Each row was made from one small tree. The marks that hang from a mark follow it in brackets, in alphabetical order. Every link used is in the known rows. Write each row's tree.
Known rows:
noru{mibef{deni}}: -13.8; -0.8; 10.0; -4.4; 9.6; -0.8; 8.6; -1.4; 8.2; -7.4; -5.7; 1.2; -6.3; 0.5; -8.3; -6.0; 4.6; 3.6; 6.8; -8.7; 2.8; -3.5; -9.0; -5.3
mimamom{deni{noru{mibef}}}: -13.1; -17.3; 2.2; 5.7; 7.1; 1.6; 0.2; -0.3; -6.9; -7.6; -8.9; 6.9; -6.8; 6.8; -5.8; -4.3; -3.6; 3.6; 14.2; -6.2; 3.2; -6.4; -10.6; 3.7
defa{deni mimamom noru{mibef}}: -20.6; -5.5; 7.8; 3.1; 17.4; 8.3; 0.4; -6.5; -3.9; 4.4; -4.6; -8.6; -23.2; 15.3; -17.4; 8.6; 8.9; -14.8; 3.8; -9.2; 5.6; -7.4; 5.6; -1.1
deni{nibaf{kanev mibef{defa{mimamom}}} noru}: -29.3; -31.6; -9.8; 29.2; -1.7; 6.4; -5.5; -27.1; -7.6; -10.0; -20.6; 6.0; 7.2; 12.2; -4.7; -21.4; 7.1; 49.3; 28.5; -8.5; -3.0; 10.3; 10.3; 11.4
deni{nibaf{kanev mibef{defa}} noru}: -22.7; -28.0; -14.6; 16.6; -6.8; 3.4; -0.7; -27.7; 2.2; -9.6; -13.5; 5.2; 11.6; 6.2; -4.3; -24.5; 4.0; 58.4; 32.6; -6.6; -8.3; 15.4; 3.7; 8.7
mibef{deni}: -8.3; -10.0; 8.8; 1.4; 3.5; -1.5; -1.0; 1.6; 7.4; -3.7; -3.1; 5.3; -1.4; 1.3; -4.6; -0.8; 1.3; 12.8; 9.9; -5.1; -3.7; -4.4; -6.0; -2.1
mimamom{mibef}: -8.6; -7.8; 2.2; 13.8; 1.3; -1.5; -7.7; -2.2; -1.0; 0.6; -6.6; 0.4; -1.6; 11.2; -3.8; -2.7; -0.8; 1.4; 1.2; -0.6; 1.5; -7.7; 3.4; 3.0
kanev{deni{nibaf noru}}: -15.4; -28.2; -7.7; 18.3; -0.2; -5.9; 4.3; -4.1; 2.3; -2.8; -11.3; 11.5; 10.0; 11.7; 4.8; -1.9; 3.8; 29.2; 35.6; -5.2; -3.9; -1.1; -9.4; 6.7
noru{mibef}: -5.5; 9.2; 1.5; -6.0; 6.4; 0.7; 10.1; -2.9; 0.6; -3.7; -2.5; -4.3; -4.9; -0.7; -3.7; -5.1; 3.1; -8.6; -3.0; -3.9; 6.5; 0.8; -2.8; -3.2
mibef{defa deni{nibaf{kanev}}}: -24.2; -19.7; 1.8; 14.4; -4.5; 4.9; 7.6; -17.5; 16.9; -12.0; -10.8; 14.8; 13.1; 6.4; -10.3; -8.6; 13.9; 54.4; 28.6; -17.3; -10.1; 16.7; 0.8; -3.3
noru{mibef{defa kanev}}: -7.3; 11.0; -5.9; 8.3; 10.5; -1.7; 11.3; -22.2; 4.0; -11.9; -12.1; 8.3; 1.3; 0.7; -13.4; -12.7; 10.2; 16.1; 25.2; -11.7; 3.8; 18.3; 0.2; -3.9
mimamom{deni{nibaf noru{mibef}}}: -21.5; -24.8; -1.3; 12.3; 6.8; 0.1; 6.7; -1.0; -1.0; -7.6; -11.1; 12.8; 5.1; 12.5; -4.5; -3.7; -1.5; 19.0; 21.4; -5.6; 0.0; -1.6; -6.1; 2.9
kanev{deni{nibaf}}: -18.5; -12.1; -2.2; 16.7; -1.3; -4.4; 4.7; -8.5; 9.7; -3.6; -9.5; 9.8; 8.3; 11.8; 6.1; 3.7; 10.5; 16.1; 14.9; -7.5; -0.9; -1.9; -3.5; -0.4
noru{mibef{defa{mimamom} deni{nibaf{kanev}}}}: -36.9; -14.0; 7.8; 21.4; 6.5; 8.1; 12.5; -19.9; 7.7; -15.9; -20.7; 11.8; 3.8; 11.4; -14.2; -10.2; 20.2; 37.0; 20.9; -22.4; 1.9; 11.7; 4.7; -4.0
defa{mimamom{deni{nibaf} mibef} noru}: -33.7; -32.6; 7.8; 38.7; 12.3; 6.5; -11.9; -10.4; 5.7; 3.4; -14.8; 11.2; -5.1; 29.8; -12.6; 10.3; 1.8; 18.5; 14.8; -2.3; -3.2; -13.1; 15.5; 3.9
mimamom{deni{nibaf{mibef}} noru}: -26.6; -31.4; -4.6; 18.7; -2.9; 4.3; -6.8; -19.7; 13.5; -4.3; -6.4; 12.5; 4.7; 14.9; -0.4; -3.8; -5.1; 35.5; 5.2; 2.3; -4.7; -7.3; 7.7; 5.4
mibef{defa{mimamom} kanev{deni{nibaf noru}}}: -23.7; -30.1; -10.7; 45.1; 8.8; -4.7; 0.9; -22.4; -4.3; -12.0; -28.0; 25.1; 11.5; 18.7; -5.3; -6.0; 13.5; 45.6; 60.7; -14.9; -1.0; 11.0; 0.1; 8.2
deni{nibaf{kanev} noru{mibef{defa{mimamom}}}}: -25.4; -19.8; -5.9; 21.6; 4.3; 8.4; 13.6; -16.8; -7.2; -11.3; -18.9; 8.6; 6.7; 10.1; -11.3; -15.4; 12.1; 37.6; 31.5; -15.4; 2.5; 16.6; 4.9; 5.2
mibef{kanev}: -2.1; 1.7; -3.8; 12.0; 4.6; -3.9; 4.2; -12.8; 1.1; -7.7; -7.8; 5.4; 4.1; 4.1; -1.3; -6.2; -2.3; 10.6; 11.0; -1.4; 2.5; 8.7; -5.8; -2.9
mimamom{deni noru}: -9.1; -22.2; 1.1; 9.5; -2.9; 7.0; -5.3; -5.3; 7.1; -2.4; -0.2; 13.2; -2.5; 7.5; -4.9; 6.6; -5.2; 16.6; 4.3; -1.6; -2.4; -6.9; 0.6; 3.1
mimamom{deni{nibaf{kanev}} noru{mibef}}: -31.4; -22.8; 0.5; 14.7; -4.2; 12.1; 16.5; -21.1; 15.1; -12.6; -8.3; 11.4; 5.0; 14.4; -5.6; -5.4; 1.6; 35.1; 1.4; -11.0; 2.7; 5.7; -3.9; -3.1
deni{nibaf{mibef}}: -17.2; -10.0; -6.3; 9.0; 0.0; -2.6; -2.4; -14.1; 6.4; -2.3; -6.5; -0.7; 7.3; 7.3; 4.5; -10.5; 0.1; 18.7; 0.4; 4.0; -2.4; -0.7; 7.0; 2.2

Which tree is each row?
-24.1; -25.0; -10.1; 19.3; -7.8; 1.7; -9.1; -34.6; -0.1; -13.1; -18.5; 3.3; -3.7; 6.7; -1.7; -21.2; 10.7; 43.8; 33.4; -15.6; -2.3; 3.7; -9.0; 10.1 -> nibaf{kanev{deni{noru}} mibef{defa}}
-22.7; -30.5; 1.2; 8.9; -2.9; 1.7; -5.9; -19.5; 1.4; -12.5; -12.7; -3.0; -3.9; 4.3; -2.7; -24.4; -5.6; 41.6; 18.4; -6.5; -3.6; -2.9; -15.5; 5.8 -> nibaf{kanev mibef{deni{noru}}}
-19.3; -8.4; -9.4; 21.0; 4.9; -6.4; 1.8; -26.9; 7.4; -9.7; -14.0; 4.7; 10.9; 11.3; 3.3; -16.8; -2.2; 29.6; 12.0; 2.1; 0.5; 7.7; 1.2; -0.8 -> deni{nibaf{mibef{kanev}}}
-16.4; -24.4; -14.6; 22.5; 5.5; -7.9; 1.4; -22.4; 0.3; -9.3; -15.6; 6.8; 12.7; 11.4; 1.8; -22.4; -8.8; 43.2; 32.7; 4.5; -2.8; 8.2; -4.8; 6.5 -> deni{nibaf{mibef{kanev}} noru}
-22.4; -30.1; -3.2; 32.1; 13.8; -3.2; -14.2; -25.7; -6.2; -14.6; -25.7; 14.3; -2.8; 9.8; -13.6; -21.4; 2.4; 45.8; 48.8; -9.7; -2.8; 2.2; -0.3; 9.7 -> nibaf{mibef{defa{mimamom} deni{noru} kanev}}
-34.0; -28.4; 0.5; 20.2; 4.8; 7.6; 7.6; -8.2; -14.5; -10.3; -17.7; 1.3; -1.7; 23.5; -6.9; -6.5; 7.8; 15.3; 11.5; -16.3; 7.7; 1.7; -4.0; 2.3 -> defa{deni{nibaf{kanev} noru{mibef}} mimamom}
-14.0; -26.0; -8.4; 12.4; -6.3; 3.3; 10.9; -8.0; 0.2; -6.4; -7.4; 4.1; 13.7; 7.4; 1.2; -11.9; -3.1; 41.2; 21.5; -3.6; -4.6; 12.3; -7.2; 3.8 -> deni{nibaf{kanev} noru}
-31.0; -36.4; -7.6; 36.0; 10.7; -3.9; -11.6; -19.5; -14.8; -10.0; -23.5; 8.0; 1.9; 28.1; -3.1; -11.3; -1.2; 26.2; 25.4; -4.7; 2.9; -2.9; 1.7; 8.3 -> defa{deni{nibaf{mibef{kanev}} noru} mimamom}
-17.8; 2.6; -2.1; 10.9; 15.6; -2.3; 15.8; -30.1; 16.4; -6.2; -11.4; -0.8; -11.9; 8.2; -9.9; -5.2; 7.9; 13.6; 29.8; -9.4; 5.6; 5.6; -14.0; -5.5 -> defa{noru{mibef{kanev{deni}}}}
-26.8; -17.3; -9.7; 15.9; 4.7; 0.0; -3.1; -34.7; 22.8; 1.5; -9.8; 4.8; -1.4; 9.7; -8.7; -5.4; 15.8; 44.6; 39.8; -6.8; -11.0; 4.5; 10.0; 4.6 -> kanev{deni{nibaf{mibef{defa{noru}}}}}
-17.9; -17.5; -9.3; 16.9; 10.5; 1.4; 3.5; -23.6; 15.5; -0.4; -6.4; 13.0; 4.5; 17.5; -21.2; 3.6; 11.2; 43.0; 47.2; -10.9; -12.0; 19.7; 9.5; -2.6 -> mibef{defa{deni{nibaf} noru} kanev}
-16.0; -25.3; 5.7; 22.1; 2.0; 9.9; -10.1; -5.2; -3.0; -2.7; -7.6; 13.7; -7.0; 13.4; -5.4; 9.6; -2.3; 8.2; 0.3; -3.5; 2.8; -11.7; 7.0; 5.6 -> defa{mimamom{deni noru}}
-4.6; -23.6; -6.8; 4.1; 0.6; 1.2; -11.5; 0.9; -10.5; -0.5; -4.3; 9.1; -2.1; 7.9; -14.2; 0.7; 6.5; 19.0; 35.9; -11.8; -7.7; 4.0; 2.3; 8.5 -> mibef{defa{deni{noru}}}
-17.3; -23.5; -1.7; 36.3; 6.0; 7.9; -8.5; -24.5; 0.2; -11.4; -17.2; 25.9; -0.8; 15.3; -14.9; 2.4; 4.3; 32.9; 29.3; -11.5; 0.5; 5.0; 9.9; 4.6 -> mibef{defa{mimamom{deni noru}} kanev}
-37.3; -17.9; 10.8; 14.5; 13.4; 10.6; 18.8; -20.0; 16.6; -6.6; -12.7; -0.9; -6.2; 13.2; -14.9; -6.1; 9.7; 34.2; 17.0; -12.1; 0.4; 5.8; -1.1; -5.8 -> defa{mimamom noru{mibef{deni{nibaf{kanev}}}}}
-15.7; -21.2; -1.0; 38.0; 8.2; 2.5; -4.5; -18.2; -3.1; -5.1; -17.3; 9.8; -1.4; 20.8; -9.3; -4.9; -4.9; 21.2; 16.2; -1.3; 7.5; -3.4; 6.5; 5.9 -> defa{mimamom{mibef{kanev} noru}}
-33.0; -31.5; -6.7; 34.0; 6.9; 2.0; -7.0; -28.1; -0.4; -7.8; -17.4; 9.3; 1.1; 28.0; -5.2; -5.7; 0.5; 30.5; 12.6; -4.0; 3.7; -2.6; 10.0; 4.4 -> defa{deni{nibaf{mibef{kanev}}} mimamom{noru}}
-27.3; -14.5; -4.8; 18.8; -1.2; -5.9; -4.2; -21.8; 10.3; -6.1; -13.7; 3.7; 3.9; 13.0; 8.8; -6.6; 8.8; 19.3; 8.2; -4.1; 0.4; -7.6; -1.1; 2.7 -> kanev{deni{nibaf{mibef}}}
-25.7; -37.2; 0.0; 30.2; -1.6; 4.0; -6.3; -8.1; 11.7; -1.9; -9.4; 18.5; 7.9; 24.4; -7.0; 4.5; -4.0; 33.9; 13.1; -1.6; -4.1; -9.5; 8.4; 5.3 -> mimamom{deni{nibaf} mibef noru}
-18.7; -10.6; -1.9; 17.4; 7.9; -4.9; -8.8; -31.4; 11.4; -15.0; -17.1; 11.5; -0.1; 4.2; -11.5; -19.1; 6.1; 40.8; 32.8; -9.8; -5.1; 7.3; -1.2; 0.2 -> nibaf{mibef{defa deni kanev}}
-29.8; -43.7; -1.5; 29.6; -2.1; 1.7; -1.1; -14.6; 8.5; -10.6; -19.7; 16.7; 13.6; 17.2; -15.5; -16.9; 6.1; 69.5; 50.7; -15.8; -11.6; 9.6; -1.4; 6.6 -> mimamom{mibef{defa deni{nibaf{kanev} noru}}}
-30.5; -39.9; -1.6; 37.6; -2.2; 10.2; -5.8; -15.7; -7.6; -12.8; -21.1; 22.0; 8.7; 18.6; -8.5; -4.0; 8.7; 45.6; 32.0; -16.1; -4.3; 7.9; 6.2; 7.8 -> mibef{defa{mimamom{deni{nibaf{kanev} noru}}}}
-18.1; -21.6; -10.2; 25.2; 4.6; -9.6; -7.3; -29.6; -2.6; -12.8; -20.8; 4.6; -2.5; 11.2; 4.3; -19.2; -2.1; 28.1; 33.2; -4.4; 3.3; -3.6; -17.6; 7.6 -> nibaf{mibef{kanev{deni{noru}}}}
-9.6; -11.8; -0.3; 10.9; 13.7; 0.5; 4.1; -24.0; 21.6; -4.1; -7.2; 12.0; -3.0; 2.0; -23.3; -5.3; 6.0; 48.6; 53.3; -9.3; -12.6; 16.1; -1.1; -3.2 -> mibef{defa{noru} deni kanev}
-13.4; -2.0; 3.5; -10.1; 12.5; 5.5; 5.2; -7.1; 6.5; 4.8; 2.9; -9.4; -18.6; 9.0; -16.9; 5.3; 6.2; -6.0; 7.4; -7.2; 0.4; -2.1; -0.7; -3.8 -> defa{deni noru{mibef}}
-24.8; -7.4; 7.0; 24.3; 21.7; 6.1; 3.6; -23.9; 2.8; -8.0; -16.1; 6.3; -16.6; 16.3; -15.2; 1.2; 2.1; 3.4; 14.1; -7.9; 8.1; -1.4; -1.3; -3.8 -> defa{mimamom{deni} noru{mibef{kanev}}}
-14.3; -25.5; -15.1; 12.4; 0.5; -2.3; -5.4; -15.9; 1.1; -2.5; -10.1; 8.1; 11.2; 4.5; -5.2; -17.6; 2.4; 46.3; 39.0; -0.2; -10.1; 8.5; 9.5; 11.4 -> deni{nibaf{mibef{defa}} noru}
-34.4; -27.2; 3.0; 27.1; 11.1; 6.8; -12.4; -21.9; 7.0; 1.0; -12.3; 4.7; -8.1; 20.3; -6.1; 2.2; 1.0; 20.4; 6.9; 1.4; -3.4; -11.3; 14.6; 4.3 -> defa{mimamom{deni{nibaf{mibef}}} noru}
-22.2; -4.2; 7.9; 18.7; 10.6; 7.9; -6.7; -10.4; -7.3; -10.0; -16.5; 13.8; -10.4; 10.4; -13.1; 3.3; 14.8; -4.6; 6.7; -16.2; 6.6; -3.7; 10.8; 1.1 -> noru{mibef{defa{mimamom{deni}}}}
-4.8; -25.2; -1.0; 5.1; 4.0; -1.1; -4.6; 0.2; 2.3; -4.2; -7.0; 14.3; 2.6; -1.8; -14.4; -7.4; 3.4; 40.0; 49.1; -9.3; -11.9; 5.3; -3.6; 7.0 -> mibef{defa deni{noru}}
-11.9; 6.2; 2.3; 9.1; 11.0; 5.3; 2.1; -8.3; -7.0; -5.1; -11.7; 3.9; -7.2; 2.6; -12.3; -3.2; 15.4; -3.4; 10.0; -11.5; 7.1; 4.3; 12.4; 1.5 -> noru{mibef{defa{mimamom}}}
